Known rows, with every way that one mark hangs from another
{Q_564 {Q_63 Q_287} {Q_235 Q_496}}: [  5.8  -0.3   8.1  12.7  32.1  -5.8 -23.9 -25.3   7.1  10.5 -36.4 -42.5
 -21.1  -5.1   4.6 -22.8   2.0   0.9 -29.2   8.1   9.6  -4.0  56.5 -21.5
 -14.4 -12.3  12.4  -6.1  -3.1 -13.0   1.6  -7.6  -0.7]
{Q_564 {Q_63 Q_287} Q_72 Q_235 {Q_762 Q_496}}: [-50.2  21.0  -1.2   9.9  34.6 -32.2 -30.5  -2.0  42.5   9.5 -12.0 -24.4
 -22.3  -4.6  -5.3 -38.6  -3.5 -30.3 -45.6  22.8  10.4   2.6  52.0 -28.2
 -14.8  -3.3  22.1 -16.1  -7.7  -4.4 -17.8  -5.9  17.9]
{Q_762 {Q_496 Q_235}}: [-23.1   2.3  -1.3 -10.6  29.8 -29.5 -24.0   6.2  24.4 -24.7   3.4 -36.3
  -7.9  -9.1  29.7  -3.6 -10.9  -7.9 -13.0  21.8 -10.3  -8.3  47.0 -16.5
  14.9   4.5  13.2 -20.2 -29.1 -22.2  -2.3  -7.7 -25.7]
{Q_496 Q_235}: [-13.7  -0.8  -7.6 -12.9  19.5 -26.6 -16.7   3.3  15.9 -24.9  -1.4 -35.1
 -11.8   5.2  20.8  -1.6 -13.4   6.2 -13.5  23.4  -7.9  -2.6  51.5 -11.5
  -5.6   2.1  24.4  -6.8 -30.1 -13.6   6.9  -6.4 -20.9]
{Q_287 Q_63}: [-23.8 -19.6  19.3 -14.0   9.8 -25.9 -18.1 -18.4  15.6 -11.9 -12.2 -30.4
 -35.6  21.7   3.4  -4.5  -5.5   3.9  -7.3   9.4  -6.8   7.7  62.4 -12.0
 -11.2   4.8  19.6  -9.3   5.5 -14.9   1.2   1.2 -20.7]
{Q_63 Q_287 {Q_564 Q_72 Q_762}}: [-47.5  11.1  -5.4 -17.1   8.6 -40.4 -30.3   7.8  11.3 -13.5  -4.7 -11.0
 -35.0   8.2 -22.5 -32.1  -6.0 -10.2 -38.6  29.3  21.3  -5.0  48.6  -6.0
 -29.7  21.2  17.2   0.5 -12.8  -9.0  -1.9 -22.2  12.1]
{Q_287 {Q_63 Q_564}}: [-30.6 -17.1  22.0 -28.6   3.8 -35.1 -38.8  -6.6  -7.9 -22.5  -7.3 -26.7
 -37.2  11.8   0.6  -9.1  -0.3   2.0 -15.4   8.6  -6.1   4.0  57.3  -0.6
 -15.9  21.9  15.3   1.8   0.1 -18.6  13.3  -8.2 -20.7]
{Q_72 {Q_564 Q_235}}: [ -9.8  11.1 -15.3  -0.2  14.0 -18.1 -34.1  -3.3  -6.4  -5.9   5.7 -18.6
 -19.9   6.3  -2.7  -0.3  -3.0   6.3 -31.0  13.0 -25.8  17.8  37.5 -25.6
 -14.5  -3.1  28.6  13.0 -25.3 -20.5  12.1 -36.2 -14.4]
{Q_63 Q_287 Q_564}: [-13.5 -10.9  12.1 -26.8  15.4 -24.5 -27.8  -1.4 -10.4 -17.9 -18.8 -20.0
 -32.6   0.0 -13.3 -10.2  -4.1  -4.6 -23.7  21.0  15.3   0.1  52.3   2.7
 -16.5  26.7   5.4   9.6  -2.1 -17.0  12.2 -21.8  -6.5]
{Q_72 {Q_564 {Q_63 Q_287} Q_235}}: [ -6.6   4.5   0.1  -1.6  22.0 -10.5 -27.4 -14.2  -4.2   4.6 -23.0 -24.9
 -22.9  -3.2 -14.6 -12.0  -3.3  -3.4 -39.9  12.6   1.9  17.6  48.8 -30.3
 -23.2  -5.1  17.6  11.5 -12.5 -13.0  -0.1 -20.7   5.4]
{Q_287 {Q_63 {Q_564 Q_72 Q_762}}}: [-61.0   5.7   5.6 -18.2  -3.0 -47.7 -36.9   2.2  14.0 -19.2   6.8 -18.1
 -41.3  22.0 -11.3 -31.6  -1.2  -2.1 -32.2  16.5  -0.9   2.9  50.9  -6.9
 -29.9  15.2  26.0 -10.0 -11.3 -10.0   2.0 -10.2  -1.5]
{Q_287 {Q_63 {Q_564 Q_72 Q_235}}}: [-39.9   7.2   5.0 -14.2  -3.9 -40.2 -39.9  -1.3  10.8  -3.5   0.1 -27.7
 -39.0  14.6  -8.6 -29.0  -5.4 -10.8 -33.9   5.8  -8.2  16.7  43.0   0.5
 -23.3   0.7  34.4   6.3 -14.8 -25.1  34.5 -20.2 -10.5]
{Q_72 {Q_564 Q_63 Q_762}}: [-35.5   3.2  -7.4  -6.4  21.0 -22.3 -35.2  -2.1  -5.7 -19.1  -1.8 -17.5
 -15.9   8.5  -3.3  -7.5   7.8  10.1 -30.6  15.5 -10.7   1.7  50.9 -37.6
 -32.2   1.7  18.2  -8.6 -16.4   3.3 -35.6  -3.6   7.0]
{Q_63 Q_287 {Q_564 Q_72 {Q_235 Q_496} Q_762}}: [-32.3  27.8 -12.8  12.7  15.7 -31.5 -41.4  -0.4  10.5   2.8  -5.2 -27.5
 -36.3   3.3 -14.5 -43.9   2.0  -4.9 -48.3  26.9   9.2  -7.0  38.5 -15.1
 -17.1   4.4  22.8  -2.4 -24.4 -19.1  18.8 -36.2   6.2]
{Q_496 {Q_235 {Q_564 Q_72}}}: [-27.2  17.5 -15.6 -13.8   4.7 -28.4  -5.8 -10.8  34.3 -22.5  11.1 -17.9
 -22.6  16.5  13.4 -20.8 -14.9  22.2 -26.3  -4.8   5.9   4.3  30.5 -19.1
 -18.0 -21.5  21.9 -29.8 -34.8 -13.0   7.6  -6.4 -12.0]
{Q_564 Q_63 Q_235}: [-14.7  -4.7   3.6  -3.7  24.2 -13.6 -31.7  -7.9   8.7  -3.1 -12.4 -30.4
 -11.2   2.1  14.7  -9.8   0.4  -5.0 -24.0   4.1 -13.0   7.0  54.7 -11.5
 -27.6  -4.8  30.2  -0.7  -4.0  -2.4  -3.8  -1.2  -3.5]
{Q_762 {Q_496 {Q_235 Q_564}}}: [-29.5  13.2   1.6 -11.6  29.2 -24.0 -15.4 -13.4  27.4 -30.3   8.1 -22.7
 -16.0  -1.2  28.1  -9.6 -10.3  13.3 -19.8   2.7  -4.6  -6.8  36.6 -24.7
  14.2  -4.8  10.1 -36.2 -22.0 -21.3  -3.7 -10.7 -29.4]
{Q_235 {Q_564 Q_63 Q_72 {Q_762 Q_496}}}: [-61.3  20.2   0.0  -8.5  27.2 -29.9 -26.4 -19.3  41.5 -17.6   5.8  -7.4
 -18.9  10.4   6.4 -34.2   4.5   3.5 -34.2 -10.8   7.6  -6.8  45.0 -34.8
 -21.6 -12.5  11.6 -48.9  -1.5   4.0 -45.4   9.7   8.0]
{Q_762 {Q_496 {Q_235 {Q_564 Q_63 Q_72}}}}: [-37.5  19.6  -1.2 -15.2  23.8 -26.5 -19.1 -12.7  44.9 -22.7   1.2 -28.0
  -9.4   0.3  22.9 -28.1  -6.7   4.6 -30.9 -13.0  12.8  -7.5  35.6 -29.9
  -8.4 -26.6   7.9 -49.1 -25.3  -9.5 -19.3  11.7  -8.5]

Rows
[-27.6  12.5 -12.0 -15.5   2.3 -35.1 -45.2  13.1   4.5  -6.0   6.5 -18.9
 -23.8   3.8  -3.5 -19.8  -5.1 -10.3 -34.5   9.4  -7.5  11.2  34.9   3.9
 -28.1   6.3  29.6   8.8 -24.1 -18.9  25.3 -29.9  -4.3] | {Q_63 {Q_564 Q_72 Q_235}}
[-46.1  20.6 -21.7   8.9  13.8 -37.7 -30.4   4.9  28.9   0.4  12.5 -17.8
 -21.9  15.8  -0.9 -24.9  -5.5  -5.4 -35.6  21.8 -11.3   5.2  44.7 -18.0
 -27.0  -4.1  43.9  -6.1 -22.7  -8.5   0.6 -21.9   6.6] | {Q_564 Q_72 Q_235 Q_762}
[-31.6  19.1   8.9 -13.6  27.8 -23.6  -6.6 -21.4  46.1 -13.8 -12.8 -25.1
 -20.3  -4.1   4.9 -35.7 -13.6  -1.3 -37.9  -3.3  33.2  -4.0  39.0 -29.2
  -5.7 -21.3   0.9 -44.6 -18.3 -12.4 -12.9   9.2  -2.2] | {Q_762 {Q_496 {Q_235 {Q_564 {Q_63 Q_287} Q_72}}}}
[-47.7  16.4 -14.5   6.5  18.5 -31.1 -33.3   2.6  29.0  -1.7   2.2 -23.3
 -15.9  11.2   2.7 -30.0   0.3  -6.7 -37.6  12.2  -5.4   3.7  50.0 -22.0
 -40.9  -8.1  41.0 -10.5 -16.3   3.6 -16.0  -0.9  17.1] | {Q_564 Q_63 Q_72 Q_235 Q_762}
[-72.9  22.8   5.8 -15.2  12.9 -56.5 -40.8  17.0  31.8 -28.1  13.3 -35.0
 -28.4   5.7   7.2 -37.8  -4.7 -12.4 -36.6  27.4  -3.6  -9.8  44.3 -16.8
   3.5  13.7  23.2 -24.7 -33.3 -20.5   3.7  -9.5 -14.6] | {Q_287 {Q_63 {Q_564 Q_72 {Q_762 {Q_496 Q_235}}}}}
[-51.6   9.1  13.0  -3.5  38.5 -20.1 -28.7 -21.5  23.9 -24.4  -0.6 -10.6
 -16.5   7.3  17.2 -24.4  10.0   9.2 -29.0  -2.8  -1.9 -12.8  53.2 -35.6
 -10.4   2.6   7.6 -42.7   6.9   4.3 -47.5   7.9  -1.5] | {Q_235 {Q_564 Q_63 {Q_762 Q_496}}}
[-38.2  28.9 -22.0  11.1  10.1 -33.3 -52.8   9.6   3.4  -6.7   9.3 -25.7
 -26.1   7.0   2.2 -36.1   6.8   2.3 -42.9  16.5 -10.7  -8.4  37.2 -14.4
 -20.2   0.8  29.5  -8.3 -32.5 -16.4  14.8 -33.1   0.2] | {Q_63 {Q_564 Q_72 {Q_235 Q_496} Q_762}}
[-48.3  16.3   5.5 -11.7  36.3 -38.5 -34.8  17.6   9.3 -30.7  -0.5 -29.6
 -19.1 -12.2   3.8 -22.1  -5.7 -13.1 -37.3  46.0   6.9 -20.6  47.8 -13.3
  12.5  36.9  10.8  -9.0 -28.7 -18.8  -0.7 -20.2  -9.8] | {Q_63 Q_287 {Q_564 {Q_762 {Q_496 Q_235}}}}
[  6.1  13.8 -20.5  15.0  16.0 -10.9 -36.8 -12.8 -12.9  -1.1  -0.7 -30.6
 -19.3   5.8   4.4  -7.0   5.3  15.2 -29.0   5.6 -27.3   6.9  36.4 -36.6
  -4.1 -12.9  17.8   1.7 -32.3 -27.7  11.2 -38.2 -18.0] | {Q_72 {Q_564 {Q_235 Q_496}}}
[ -8.8   6.3   5.5  -2.1  13.9  -8.4  -7.9 -43.1  26.3   1.8 -30.1 -24.9
 -33.6  12.5  -4.6 -39.9   0.6  19.2 -32.3 -20.1  35.4  -4.8  44.3 -29.5
 -29.3 -31.7  -4.8 -40.5  -1.1  -4.2 -14.1   6.7   6.2] | {Q_235 Q_496 {Q_564 {Q_63 Q_287} Q_72}}
[-15.2   2.7  12.5 -16.6  26.8 -12.5  -4.7 -31.1  17.6 -21.1 -21.5 -26.9
 -19.6   2.8   6.7 -18.8 -11.0  21.3 -29.1   5.8  23.6  -3.2  51.0 -23.9
 -16.4  -7.3   8.2 -23.7  -9.8  -5.0  -3.8   7.7  -4.2] | {Q_496 {Q_235 {Q_564 {Q_63 Q_287}}}}
[-63.0  20.1  -0.1  -6.6   2.6 -48.0 -44.9   4.0  14.1  -7.5   9.8 -20.7
 -40.0  20.0 -11.4 -37.3  -2.3  -7.5 -44.2  20.5 -12.7  10.3  44.2  -8.3
 -28.3  11.6  41.9   0.5 -16.4 -18.3  19.2 -20.9  -2.2] | {Q_287 {Q_63 {Q_564 Q_72 Q_235 Q_762}}}
[-41.2  26.6 -14.7  13.6  32.6 -31.0 -42.7   9.5   6.8  -8.3  18.5 -17.2
 -18.2  -1.6   0.7 -10.6   2.8  -5.7 -39.8  23.2 -35.6   3.2  38.6 -42.0
   6.2  10.5  27.8  -3.3 -28.3 -20.1 -11.7 -40.8 -11.8] | {Q_72 {Q_564 Q_235 {Q_762 Q_496}}}
[-36.3  22.9  -9.9 -12.5  16.6 -31.4 -12.7  -9.3  44.9 -23.2  14.8 -20.9
 -18.0   4.7  22.2 -22.9 -14.9   6.0 -26.4  -6.1   6.2  -1.6  29.8 -24.0
   4.1 -18.4   9.2 -41.3 -31.2 -19.6  -2.0  -8.1 -21.9] | {Q_762 {Q_496 {Q_235 {Q_564 Q_72}}}}
[-18.6  26.5 -24.3  24.7  22.3 -19.1 -42.2  -7.4  -6.9  -3.8   8.9 -25.9
 -19.5   8.6   3.5 -16.2   9.9  19.9 -36.8  22.2 -29.9  -0.4  39.2 -44.6
  -7.6  -3.8  28.9  -2.5 -35.3 -20.2  -1.6 -39.3 -10.6] | {Q_72 {Q_564 {Q_235 Q_496} Q_762}}
[-37.5  19.9  -8.5   5.5  18.3 -18.7 -23.0 -30.6  27.7 -11.2  -3.9 -19.6
 -22.9  19.9   9.5 -39.5  11.9  27.5 -33.4 -14.5  11.6 -14.2  42.6 -37.9
 -37.2 -28.6  11.5 -48.5 -11.2   3.9 -33.7   7.5  10.4] | {Q_235 Q_496 {Q_564 Q_63 Q_72 Q_762}}
[-22.4  13.6   5.0   0.5  -1.8 -31.4 -46.0 -10.6   9.0   2.6  -4.7 -40.3
 -37.4  14.0   0.4 -34.9   2.2  -0.4 -32.9  -1.1  -7.3   3.9  39.0  -9.1
 -16.2 -10.0  24.5  -5.7 -20.6 -31.5  33.0 -22.6 -16.9] | {Q_287 {Q_63 {Q_564 Q_72 {Q_235 Q_496}}}}
[-11.8   4.8  -6.9  -0.7  16.8 -13.2 -35.6  -6.6  -6.7  -2.8  -8.0 -25.2
 -13.6   2.4  -0.9  -3.8   2.0   3.7 -33.9   4.3 -18.3  15.4  45.1 -28.8
 -26.7 -10.2  25.4   5.8 -19.1 -10.9  -4.2 -16.8  -4.4] | {Q_72 {Q_564 Q_63 Q_235}}
[-39.3  14.7   7.4  -5.6  35.5 -21.5  -7.7 -25.2  22.6 -22.1  -9.4 -23.9
 -19.4   8.4   6.2 -29.3  -4.5  22.0 -38.9  18.7  21.4 -11.6  50.4 -34.1
 -20.1  -0.1  17.2 -28.5 -14.7   2.0 -17.2   7.9   5.5] | {Q_496 {Q_235 {Q_564 {Q_63 Q_287} Q_762}}}
[-51.2  10.3 -11.5 -16.8   5.7 -44.3 -43.1  16.1   9.8 -22.6  13.0 -12.2
 -26.9  15.3  -9.0 -24.0  -0.3  -3.7 -31.6  19.6   0.7  -4.5  45.7  -5.5
 -35.3  16.1  24.5  -6.3 -18.4  -4.2  -6.7 -17.1   7.3] | {Q_63 {Q_564 Q_72 Q_762}}
[-73.6  24.1   5.3  -2.0  13.6 -51.6 -50.9   9.7  23.7  -9.6  11.5 -24.0
 -33.6   6.4  -1.8 -40.7   0.4 -20.7 -44.6  17.9 -16.2   3.0  42.7 -12.9
  -5.2  12.4  33.1 -11.2 -15.8 -21.7   9.7 -24.1  -7.1] | {Q_287 {Q_63 {Q_564 Q_72 Q_235 {Q_762 Q_496}}}}
[-46.8  27.1  -1.4  10.0   3.7 -41.3 -48.6  -4.8  10.4  -4.3   4.0 -34.3
 -40.5  15.2  -3.5 -44.4   5.7   3.6 -39.4  12.4 -12.1  -1.9  44.4 -17.9
 -18.9  -1.8  32.6 -11.1 -22.3 -21.3  21.2 -23.1  -5.9] | {Q_287 {Q_63 {Q_564 Q_72 {Q_235 Q_496} Q_762}}}
[-15.0   1.6   8.6 -12.9  18.0 -24.1 -34.7   0.8 -10.4  -6.2 -15.1 -22.0
 -30.7  -5.7 -12.2 -14.2  -6.8  -8.6 -32.4  26.7   2.9   7.2  45.9   3.8
 -13.0  25.2  21.6  19.2  -7.8 -22.1  28.6 -33.5  -7.5] | {Q_63 Q_287 {Q_564 Q_235}}
[-50.4  26.3 -19.7  -6.1  12.4 -37.2 -12.3  -5.5  37.6 -26.1  22.0 -11.4
 -20.9  20.8  10.8 -26.4 -10.7  24.6 -35.0  11.0   4.8  -4.7  33.3 -28.0
 -19.6 -14.9  32.9 -35.0 -35.9  -6.6  -4.2  -7.8  -1.5] | {Q_496 {Q_235 {Q_564 Q_72 Q_762}}}
[-60.9  31.7 -12.1  -1.2  20.4 -45.9 -53.1  22.6  18.5 -12.5  19.6 -15.8
 -20.8  -3.7   0.4 -32.7   2.2 -21.0 -44.4  21.1 -14.3  -2.9  36.3 -11.0
 -10.1  15.7  29.0  -6.9 -24.3 -18.6   2.7 -34.5  -1.3] | {Q_63 {Q_564 Q_72 Q_235 {Q_762 Q_496}}}
[-63.1  16.1  17.2  -2.9  24.0 -44.0 -53.1   6.1   5.2 -15.9   7.8 -26.9
 -33.5   1.8   3.3 -28.4   5.1 -15.2 -35.4  25.8 -27.2  -2.4  50.3 -14.3
   5.0  30.9  30.6  -3.6  -5.6 -24.7   7.3 -25.2 -18.4] | {Q_287 {Q_63 {Q_564 Q_235 {Q_762 Q_496}}}}
[-24.6  13.3  -5.9   9.0  26.0 -16.9 -21.1 -31.1   9.9 -20.5   4.4 -15.0
 -26.7  19.5  15.2 -20.7   7.3  37.8 -22.9  -0.2  -6.2 -14.8  45.5 -36.2
 -11.8  -5.7  12.6 -36.3  -7.9  -6.7 -20.1 -13.3 -10.8] | {Q_235 Q_496 {Q_564 Q_762}}
[-34.2  23.4 -15.6   7.7  13.7 -24.9 -20.9 -27.7  30.3 -11.1   7.2 -11.9
 -30.4  25.4   5.8 -33.9   2.7  28.9 -29.6  -5.0   4.3  -9.8  37.8 -33.5
 -21.9 -22.5  17.1 -43.5 -16.2  -5.8 -17.5 -13.2  -1.7] | {Q_235 Q_496 {Q_564 Q_72 Q_762}}
[-31.3  15.9  -4.4   9.1  29.5 -18.8 -30.0  -7.6  -1.7  -1.0 -14.6 -19.9
 -22.7  -0.5 -15.3 -18.8   2.8  -0.6 -49.6  29.0  -4.6   8.8  50.0 -38.7
 -26.1   5.6  25.8   5.5 -16.4  -6.6 -12.5 -21.0  13.0] | {Q_72 {Q_564 {Q_63 Q_287} Q_235 Q_762}}
[-50.6  18.9  -3.2  -2.6  33.2 -35.3 -21.2   5.4  47.4 -13.4  -9.1 -34.6
 -15.4  -7.6   6.1 -39.1  -8.3 -21.3 -39.0  27.5  20.3 -14.0  50.4 -28.6
  -6.1  -5.6  12.9 -31.7 -25.8  -5.1 -25.0   7.9   9.7] | {Q_564 {Q_63 Q_287} Q_72 {Q_762 {Q_496 Q_235}}}
[-42.4   2.5  -2.2  -4.3  21.2 -29.0 -18.4  -8.8  30.2  -1.7 -19.8 -21.0
 -24.4  12.0 -15.3 -32.7  -5.2 -11.2 -34.8  20.0  25.3   1.8  60.4 -20.0
 -38.2  -4.0  17.0 -16.7  -3.6   5.8 -26.5   8.9  25.8] | {Q_564 {Q_63 Q_287} Q_72 Q_762}
[-42.3  22.5 -17.6  -1.0  28.7 -35.2 -34.7  15.8  12.9 -27.8  19.0 -25.7
 -10.3  -4.7  12.7  -7.8  -2.9   3.7 -34.2  33.3 -21.2  -8.6  39.0 -38.9
  14.1   6.8  18.8 -17.5 -46.4 -20.9 -18.8 -25.9 -16.8] | {Q_72 {Q_564 {Q_762 {Q_496 Q_235}}}}
[-30.0  24.9 -23.8  22.6  19.3 -29.0 -34.2  -5.6  27.2   3.8   7.7 -28.3
 -23.3  13.5   7.4 -33.5   1.1   4.6 -35.5  14.4 -11.8  -4.8  42.6 -27.2
 -18.2 -14.6  34.7 -16.4 -29.3 -13.0   1.2 -22.4  -0.5] | {Q_564 Q_72 {Q_235 Q_496} Q_762}
[-37.3  -6.4  11.0 -29.9  -8.1 -42.5 -34.3  -4.7  11.2 -17.1  -3.7 -23.8
 -40.6  17.6 -11.0 -21.6  -3.4  -5.6 -22.6   3.1   3.2   9.8  48.3   0.7
 -29.1   2.0  18.5  -7.8  -9.6 -19.8  14.7  -8.1  -9.7] | {Q_287 {Q_63 {Q_564 Q_72}}}
[-24.0  -1.8  -0.6 -24.9   1.0 -32.5 -25.5   2.4   7.7 -11.2 -16.2 -17.2
 -35.4   6.4 -22.2 -23.1  -9.9 -15.2 -29.5  15.5  24.7   5.2  44.9   3.9
 -27.5  10.4   6.2   3.7 -12.3 -14.9  13.1 -20.3   4.0] | {Q_63 Q_287 {Q_564 Q_72}}
[-10.1  -3.9  13.6  -0.9  30.2 -10.0 -20.7 -16.1   9.6   5.3 -30.7 -28.8
 -21.5  -3.1  -3.2 -15.9  -6.1 -10.0 -29.1  17.3   8.0   7.8  61.0 -14.5
 -23.9   1.3  22.5   4.7   1.4  -7.9   2.9  -4.4   2.6] | {Q_564 {Q_63 Q_287} Q_235}
[-40.2  18.8  -1.5  -0.8  40.5 -26.1 -24.8   3.0  12.5 -20.8 -11.0 -34.7
 -11.8 -15.8  -0.5 -20.2  -3.5  -6.3 -43.6  35.8   6.1  -8.1  49.0 -46.0
   1.7   5.2   5.3 -17.4 -33.1 -11.7 -28.7  -8.4   0.5] | {Q_72 {Q_564 {Q_63 Q_287} {Q_762 {Q_496 Q_235}}}}
[-70.3  13.3  12.1 -16.6  10.9 -52.3 -43.3   6.6  22.1 -20.1   8.9 -18.6
 -36.4   9.1  -4.7 -33.9   0.6 -14.9 -31.3  16.9  -3.7  -3.5  49.6 -13.1
  -8.4  16.1  17.2 -21.8  -8.5 -16.4  -6.8  -9.6  -6.5] | {Q_287 {Q_63 {Q_564 Q_72 {Q_762 Q_496}}}}
[-46.8  14.3  -5.5  10.9  36.5 -33.4 -37.0   4.6  22.4  -9.0  13.9 -20.7
 -17.0  -1.0  14.1 -16.1   1.2 -13.9 -30.2  26.5 -27.1  -3.2  49.9 -22.4
   6.9  14.7  32.3  -8.8 -11.2 -13.4  -8.8 -24.4 -10.0] | {Q_564 Q_235 {Q_762 Q_496}}
[-19.6   4.6   1.5  -2.3  16.7 -20.1 -18.9 -11.1  26.4  11.1 -24.8 -28.3
 -23.5   3.9 -10.7 -27.9 -10.3 -20.9 -38.2   7.2  16.8  11.2  52.3 -12.5
 -33.6 -14.5  24.4  -3.3  -5.1  -7.1   3.5  -5.2  12.7] | {Q_564 {Q_63 Q_287} Q_72 Q_235}
[-39.0  -0.6   5.8 -16.4  22.2 -33.4 -31.3   3.4 -10.4 -20.1  -7.5 -14.6
 -31.8   3.6 -17.3 -18.4  -0.5  -0.5 -31.6  39.0  10.4  -5.6  54.8  -4.6
 -18.8  36.3  13.8   7.5  -6.1 -10.3  -1.5 -22.7   3.2] | {Q_63 Q_287 {Q_564 Q_762}}
[-47.8   1.1 -10.1  -7.1  16.0 -28.7 -28.1  -1.2  28.4 -10.3  -0.9 -20.1
 -15.8  15.8   0.6 -24.7   1.2  -6.6 -29.0   9.8   8.0  -1.9  55.1 -20.3
 -43.6  -8.7  24.5 -23.1  -8.8  11.1 -34.9  10.2  17.3] | {Q_564 Q_63 Q_72 Q_762}
[-60.7  25.9 -15.2 -14.3  20.7 -49.6 -44.5  29.3  23.8 -32.4  20.7 -27.8
 -13.3  -2.8   9.4 -29.7  -4.5 -11.5 -38.5  30.0  -3.7 -15.1  34.9 -12.1
  -2.2  15.1  19.1 -22.2 -44.4 -15.5  -2.4 -18.3  -8.1] | {Q_63 {Q_564 Q_72 {Q_762 {Q_496 Q_235}}}}
[ -5.7 -10.1   3.7 -14.2  20.1 -12.4 -19.9 -17.6  -6.5  -7.8 -28.1 -23.6
 -24.1   2.1 -18.5  -5.1  -1.9   0.6 -29.2  11.9  13.0   8.5  53.3 -29.1
 -27.4  -1.9   1.0   1.0  -8.3  -9.0 -17.3  -9.2   4.2] | {Q_72 {Q_564 {Q_63 Q_287}}}
[-43.9  19.1  -9.2  -2.0  35.7 -28.9 -38.5  11.6  10.1 -29.9   6.5 -33.2
  -0.1  -7.3  15.5 -13.2   2.4   1.5 -37.8  23.5 -12.0 -10.6  45.1 -47.2
   1.3   0.5  12.6 -24.1 -41.2  -6.4 -31.8  -6.3  -5.7] | {Q_72 {Q_564 Q_63 {Q_762 {Q_496 Q_235}}}}
